What can hang from each mark:
W: D K
K: V W
C: N
E: D V W
D: E F Z
F: D
V: E
N: C E

Each row was made from one small tree. Brackets hold a mark, then the marks that hang from it, in alphabetical order. Every link used is in the known rows. Write each row's tree.
Known rows:
(D E F Z): 5  13  9  5  -3  12  9  9  -19  -7  -17  -1  -8  -5  -7  -3  11  -6  6  1  -12  -3  2  13  1  10  18  0  -25  -36  9  -3  -8  8  16  -6  1  10  12  -3  -11  -16  -6  -2  2  -23  3  -15  4  -2  -11  -2
(V (E (D F) (W K))): -10  -16  -5  3  4  -7  -7  3  -7  -2  6  -2  -8  1  5  3  8  4  5  -11  -1  4  4  5  -1  4  -1  13  8  5  0  8  -17  7  3  1  -1  9  12  5  -14  4  -6  16  3  -6  -3  0  2  -1  -1  -6
(C (N E)): -4  10  17  11  3  -11  -14  -5  -7  -1  1  7  -2  -5  -11  -3  6  11  -6  -2  3  -6  -5  -8  16  -6  10  13  -5  -11  17  -8  0  -19  -9  4  -20  -3  -9  10  6  -6  1  -6  -9  0  -2  0  0  -5  -18  14
(K V (W (D E Z))): 7  13  15  -17  -4  1  11  10  -33  10  3  1  -9  -11  4  6  17  -7  -3  -5  -8  4  -4  5  -6  10  6  1  -4  -14  12  -11  1  16  16  -7  16  24  8  7  -13  -2  -11  12  16  -11  -1  -17  1  4  -21  8
(N C (E D)): 0  1  19  12  8  -19  -18  0  -9  -7  2  2  -8  -1  -6  5  13  17  -2  -6  13  -2  2  -1  15  -7  3  22  0  -5  10  0  -3  -16  -4  2  -10  -6  -4  10  0  -9  1  -3  -11  7  -5  2  -1  0  -23  18
(K (V E) W): 1  -10  11  2  1  -8  -2  14  -20  9  13  1  -18  -1  11  -2  14  -1  -2  -7  -8  -3  -7  -3  1  12  -7  16  8  6  10  -8  -1  11  -8  -2  -6  13  5  11  -6  4  0  20  10  -15  -5  -10  4  8  -24  8
(E V W): -5  -4  6  11  -6  -6  -10  1  -5  8  12  4  -12  5  -14  2  1  5  6  -1  -3  -8  4  8  8  1  2  2  1  7  7  6  -6  -1  4  5  -10  -8  -5  7  -4  -6  2  17  -2  -6  2  -8  2  5  -7  1
(C (N (E V (W K)))): -17  -3  11  4  -4  -11  -17  -8  4  13  15  17  3  2  -14  3  4  17  -7  0  -3  -2  -3  -9  11  -10  11  2  4  15  16  -1  -3  -12  -3  7  -17  0  -12  15  2  15  1  6  -7  11  -6  7  2  -5  0  -3
(D (E V) F): -2  4  10  14  -8  6  4  4  -5  6  -3  -5  -10  -4  -10  1  4  0  -4  3  -7  -4  3  7  5  17  9  -5  -25  -11  11  -1  -16  4  12  -5  -3  3  -1  -1  -10  -17  1  12  -3  -17  -1  -16  7  -8  -5  1
(F (D (E V) Z)): -2  15  16  13  -14  6  4  14  -13  6  -15  1  -16  5  -9  -9  9  -5  9  9  -11  -10  3  14  3  8  18  -6  -20  -21  14  1  2  5  16  -8  -2  -2  4  -5  -9  -16  2  8  0  -19  3  -15  -2  2  -7  -1
(C (N (E D W))): -10  0  12  7  5  -17  -19  -13  -6  2  10  6  -1  -6  -8  1  6  15  2  -12  7  -5  -4  -6  18  -14  7  15  13  7  15  5  -3  -22  -5  7  -17  0  -7  13  -2  -3  1  0  -7  10  -3  7  -4  1  -9  12
(N (E W)): -4  -3  7  9  2  -10  -10  -2  -4  -1  7  10  -12  -1  -11  -1  3  4  6  -5  3  -10  1  -1  15  -5  9  8  5  2  13  4  -2  -11  -6  1  -12  -9  -3  7  2  -4  -1  4  -2  -1  3  -3  -1  4  -14  7
(V (E (D F Z) W)): 2  -5  -7  7  7  2  -3  5  -19  -6  -2  0  -10  -2  7  -5  9  -1  16  -7  -4  -7  6  18  -1  1  4  15  5  1  1  8  -8  14  2  -4  -4  13  11  -1  -13  -10  -3  6  1  -11  -1  1  -9  10  -9  1
(E (D F)): 5  3  5  11  8  -2  -4  2  -14  -10  -5  -10  -6  -10  -1  3  2  2  3  -11  7  -4  3  6  4  4  1  12  -8  -15  4  -2  -12  -3  9  -3  -6  5  11  2  -6  -20  -5  6  -1  -10  -2  -10  -1  -1  -10  8
(N C (E D V)): -1  0  18  16  4  -18  -18  -4  -3  1  9  5  -5  0  -7  5  7  22  -5  -1  12  -6  4  0  13  -3  1  16  -4  11  12  2  -3  -11  -4  0  -12  -5  -12  12  -1  -10  8  2  -10  10  -9  2  -1  2  -18  18
(E (D Z) V): 5  9  6  11  -1  -3  -4  2  -20  -1  5  -2  -6  -3  -4  0  -2  11  9  -2  -3  -14  5  13  5  1  2  6  -10  -4  5  -2  3  4  11  1  -3  3  4  10  -7  -16  4  3  0  -7  -3  -9  1  13  -14  9
(D E): -6  4  15  7  -10  -7  1  5  -13  -1  -5  -6  -16  1  -14  1  10  0  -2  -4  -7  0  -3  4  11  13  8  5  -15  -26  11  0  -7  -7  9  5  2  -7  2  7  -10  -15  -4  8  -2  -18  7  -19  13  -5  -17  6
(C (N (E (D F)))): 1  8  12  14  13  -5  -13  -9  -7  -6  -3  1  4  -15  -2  0  5  13  -5  -8  11  -3  -3  -6  14  -7  8  15  -5  -6  14  -5  -9  -17  -2  -2  -20  10  -2  6  2  -14  0  -5  -9  3  -6  3  -7  -6  -8  15
(V E): -3  -4  6  12  0  -9  -8  9  -15  -5  0  -2  -19  5  -4  -5  7  2  4  -3  -4  -6  2  5  7  12  -2  16  -5  -8  7  -1  -3  1  -8  2  -6  -4  1  5  -5  -9  0  9  -3  -15  -1  -11  8  0  -22  10
(E D W): -5  -5  6  6  1  -13  -10  -1  -13  -1  8  -5  -11  1  -7  4  5  6  10  -14  4  -5  2  6  10  -4  0  13  10  -3  4  8  -6  -9  8  8  -3  -5  4  10  -10  -10  -3  11  0  -5  3  -6  1  7  -11  7
(E (W (K V))): -10  -9  6  -6  -4  -6  -5  10  -13  4  13  3  -7  -3  -5  6  11  3  0  -9  -3  3  -2  -1  1  3  3  6  5  -4  5  -1  -5  4  9  3  -4  2  11  15  -8  15  -8  19  13  -6  6  -11  9  5  -6  -7
(W D): 4  12  9  0  0  -7  -6  2  -19  -1  -1  -6  -9  -3  -9  6  3  0  0  -3  12  4  5  5  2  4  -3  8  -6  -17  7  -5  -3  -3  4  0  6  -3  1  2  -4  -13  -10  6  0  -6  -2  -13  2  -4  -20  15
(C (N (E D V))): -5  7  16  16  4  -14  -17  -13  -6  6  11  5  1  -9  -8  -1  -1  22  -5  -4  8  -10  -2  -7  18  -4  3  12  -2  12  17  -1  1  -18  -3  3  -19  1  -13  14  2  -10  9  0  -11  10  -8  3  -2  0  -11  20
(K W): 4  0  15  4  -2  -8  -4  7  -15  3  7  -1  -16  5  -3  2  6  -2  2  -8  -7  -3  -4  1  5  0  0  9  2  -13  9  -9  -2  -4  2  5  -2  4  4  5  0  -7  -6  11  1  -13  -2  -11  4  3  -20  1

Write each row's tree:
-14  -10  14  0  4  -21  -19  -1  -2  -1  10  10  -3  6  -9  10  17  16  -2  -11  9  6  1  -3  10  -14  6  18  11  3  7  8  -7  -14  2  7  -6  -4  -1  13  -5  12  -6  4  -5  15  -3  8  2  0  -9  0 | (N C (E D (W K)))
1  -10  9  3  5  -13  -3  9  -23  6  17  -6  -15  -4  16  0  11  5  -2  -14  -3  -2  -5  -2  2  12  -11  22  12  14  8  -5  -3  8  -4  -1  -2  17  8  15  -12  -2  1  21  11  -10  -6  -8  3  11  -21  14 | (K (V (E D)) W)
6  3  -6  -3  5  8  -3  6  -21  -2  -6  6  -9  -1  4  -4  12  -8  11  2  2  1  10  19  -8  3  3  8  3  -3  2  4  -7  21  -1  -9  4  15  7  -9  -10  -5  -13  6  4  -9  -4  0  -10  1  -11  3 | (V (E (W (D F Z))))
-2  7  9  -11  0  -5  -4  9  -22  2  6  -4  0  -11  -3  10  9  4  -9  -5  11  9  1  -2  -5  8  -2  5  -5  -11  4  -10  -4  6  10  -4  8  7  9  13  -7  8  -12  14  13  -1  -1  -14  8  -3  -14  9 | (W D (K V))
-5  8  18  16  0  -8  -16  -7  -3  7  8  10  -2  -3  -12  -3  0  18  -8  3  4  -11  -2  -8  16  -3  7  7  -10  6  19  -6  1  -15  -7  2  -22  -3  -15  11  7  -6  6  0  -11  3  -7  1  0  -3  -12  13 | (C (N (E V)))
13  9  4  10  14  3  -2  0  -17  -13  -7  5  -1  -15  2  -4  2  5  7  -3  5  -14  3  8  7  -4  12  10  -10  -12  9  -4  -1  -1  2  -10  -7  11  10  1  -1  -16  -1  -10  2  -5  -5  -3  -8  7  -14  11 | (N (E (D F Z)))
-4  -6  0  -5  1  -8  -6  7  -20  7  11  0  -12  -4  3  1  12  0  0  -4  10  3  4  7  -3  10  -7  13  12  14  7  4  -5  14  -5  -4  0  4  0  6  -12  4  -7  22  9  -3  -1  -7  0  3  -15  15 | (K (V (E (W D))))
-11  -9  5  -2  -1  -16  -10  0  -10  1  10  -3  -8  2  -7  10  5  9  6  -16  0  2  0  2  4  -5  1  9  9  -5  3  6  -8  -8  12  10  1  -1  10  13  -10  4  -8  13  4  -1  3  -4  7  4  -4  -5 | (E D (W K))
15  12  12  -14  3  1  4  12  -33  6  5  3  -5  -10  8  5  13  -6  0  -5  -1  -1  -1  5  -8  1  0  6  3  -8  9  -14  6  16  9  -6  9  23  11  5  -5  2  -11  9  18  -7  -5  -12  -4  10  -22  10 | (K V (W (D Z)))
-11  -1  11  12  1  -15  -18  -15  -1  11  16  8  1  -4  -9  1  1  22  1  -6  7  -9  -1  -6  16  -11  6  10  10  23  17  7  -4  -17  -3  6  -20  0  -15  15  -2  -4  6  7  -11  13  -5  8  -6  3  -5  12 | (C (N (E D V W)))
-5  -9  0  -3  5  -2  -3  6  -12  1  10  -3  2  -14  4  9  10  4  0  -15  4  4  0  1  -2  0  2  7  4  0  2  2  -15  6  16  -4  -3  14  16  12  -12  8  -9  18  15  -2  2  -7  3  4  4  -5 | (E (D F) (W (K V)))
-5  -6  13  12  2  -19  -20  -5  1  7  15  11  -5  4  -10  6  10  21  1  -2  11  -4  4  2  15  -10  3  14  9  22  10  11  -8  -11  -3  4  -14  -7  -14  12  -5  -2  5  9  -10  14  -7  7  -4  5  -11  9 | (N C (E D V W))
11  10  4  9  9  5  0  6  -23  -12  -9  -4  -3  -11  3  -1  5  1  10  -6  0  -9  5  14  2  -1  6  10  -12  -23  3  -4  -5  5  13  -5  -2  13  17  0  -7  -19  -5  -3  3  -12  -2  -8  -5  7  -11  5 | (E (D F Z))
12  15  12  -8  0  0  0  8  -28  2  0  4  -8  -1  1  5  8  -6  5  -3  -2  -1  1  9  -7  -2  0  7  2  -16  6  -13  6  9  6  -1  12  16  8  -1  -4  -5  -14  3  7  -6  -8  -9  -4  5  -22  7 | (K (W (D Z)))
3  10  1  -3  -4  1  -4  1  -19  6  6  8  -5  1  -10  2  3  1  11  3  3  -7  9  15  -4  -4  3  -2  2  4  6  2  1  13  10  -1  4  3  -3  1  -7  -6  -8  9  3  0  -2  -6  -7  6  -11  5 | (E V (W (D Z)))
-6  -9  1  1  3  -3  -6  2  -8  -2  3  -2  -2  -3  -2  10  5  4  5  -14  2  4  2  4  1  -4  3  7  5  -7  0  5  -17  -2  14  3  -1  8  14  7  -9  0  -10  13  4  -2  1  -3  2  -1  3  -9 | (E (D F) (W K))
5  5  1  1  8  0  -8  -4  -6  0  -1  9  -2  -10  -5  4  3  -1  1  -1  19  -1  8  3  3  -4  8  2  3  3  11  2  -11  -2  -2  -9  -3  3  -3  -5  0  -7  -12  5  0  4  -5  -1  -10  -7  -8  9 | (N (E (W (D F))))
0  5  2  -19  -1  0  0  9  -25  4  6  6  1  -8  -2  8  13  0  3  -4  2  4  3  7  -10  -2  4  -1  4  -7  3  -4  3  16  15  -5  10  14  13  10  -9  16  -16  11  19  0  1  -8  0  7  -7  -2 | (E (W (D Z) (K V)))
0  2  19  18  1  -11  -17  3  -1  3  6  12  -8  5  -11  1  10  17  -7  7  8  -5  2  0  14  -2  5  12  -9  4  13  -2  -2  -7  -8  -1  -16  -9  -14  7  4  -5  5  1  -11  5  -7  -1  2  -1  -19  13 | (N C (E V))
-7  8  11  7  -15  5  2  12  -6  11  -10  6  -16  8  -11  -7  12  -7  16  6  -13  -10  4  17  2  1  20  -9  -8  -12  12  10  -3  6  17  -5  -4  -2  2  -5  -11  -7  1  15  0  -16  5  -10  -5  5  -1  -8 | (F (D (E V W) Z))
5  11  7  10  -7  11  8  7  -13  1  -9  2  -7  -5  -7  -3  7  -1  3  6  -12  -7  5  15  1  12  15  -6  -28  -19  10  -2  -9  13  16  -7  -1  9  4  -1  -9  -16  1  5  0  -20  0  -16  3  0  -6  -3 | (D (E V) F Z)
1  2  9  16  4  -12  -12  -5  -7  1  13  2  -6  -8  -7  -1  -7  18  0  -3  10  -15  2  0  14  2  1  7  -4  14  15  1  -1  -9  -4  -1  -10  -5  -8  14  -1  -15  8  6  -3  4  -6  -4  1  6  -16  21 | (N (E D V))
11  10  2  13  5  7  -1  2  -18  -3  -2  -1  -3  -9  1  0  -1  6  8  -1  0  -12  7  15  0  3  5  5  -16  -6  3  -3  -5  10  13  -6  -6  12  8  2  -7  -18  2  2  1  -9  -5  -7  -5  9  -7  5 | (E (D F Z) V)
4  3  0  -1  3  3  -4  1  -11  0  -4  0  -6  -6  -6  8  7  -5  5  -4  13  4  7  10  -2  -1  2  3  2  -8  4  1  -13  4  7  -4  3  5  3  -7  -6  -10  -15  13  2  -4  -1  -6  -7  -7  -7  3 | (E (W (D F)))
1  -7  -4  -3  7  3  -3  8  -17  5  4  0  -8  -9  7  2  14  -4  0  -2  13  5  6  8  -7  11  -4  10  7  11  4  2  -13  20  -3  -11  -1  12  4  -2  -13  1  -10  22  10  -6  -4  -7  -6  -2  -9  10 | (K (V (E (W (D F)))))
-6  3  7  4  -14  1  2  3  -13  7  3  6  -11  6  -14  -3  8  2  9  2  -17  -8  3  15  5  4  14  -5  -10  -5  10  8  -3  8  14  3  1  0  -2  5  -14  -6  1  10  0  -13  5  -10  3  6  -7  -4 | (D (E V W) Z)
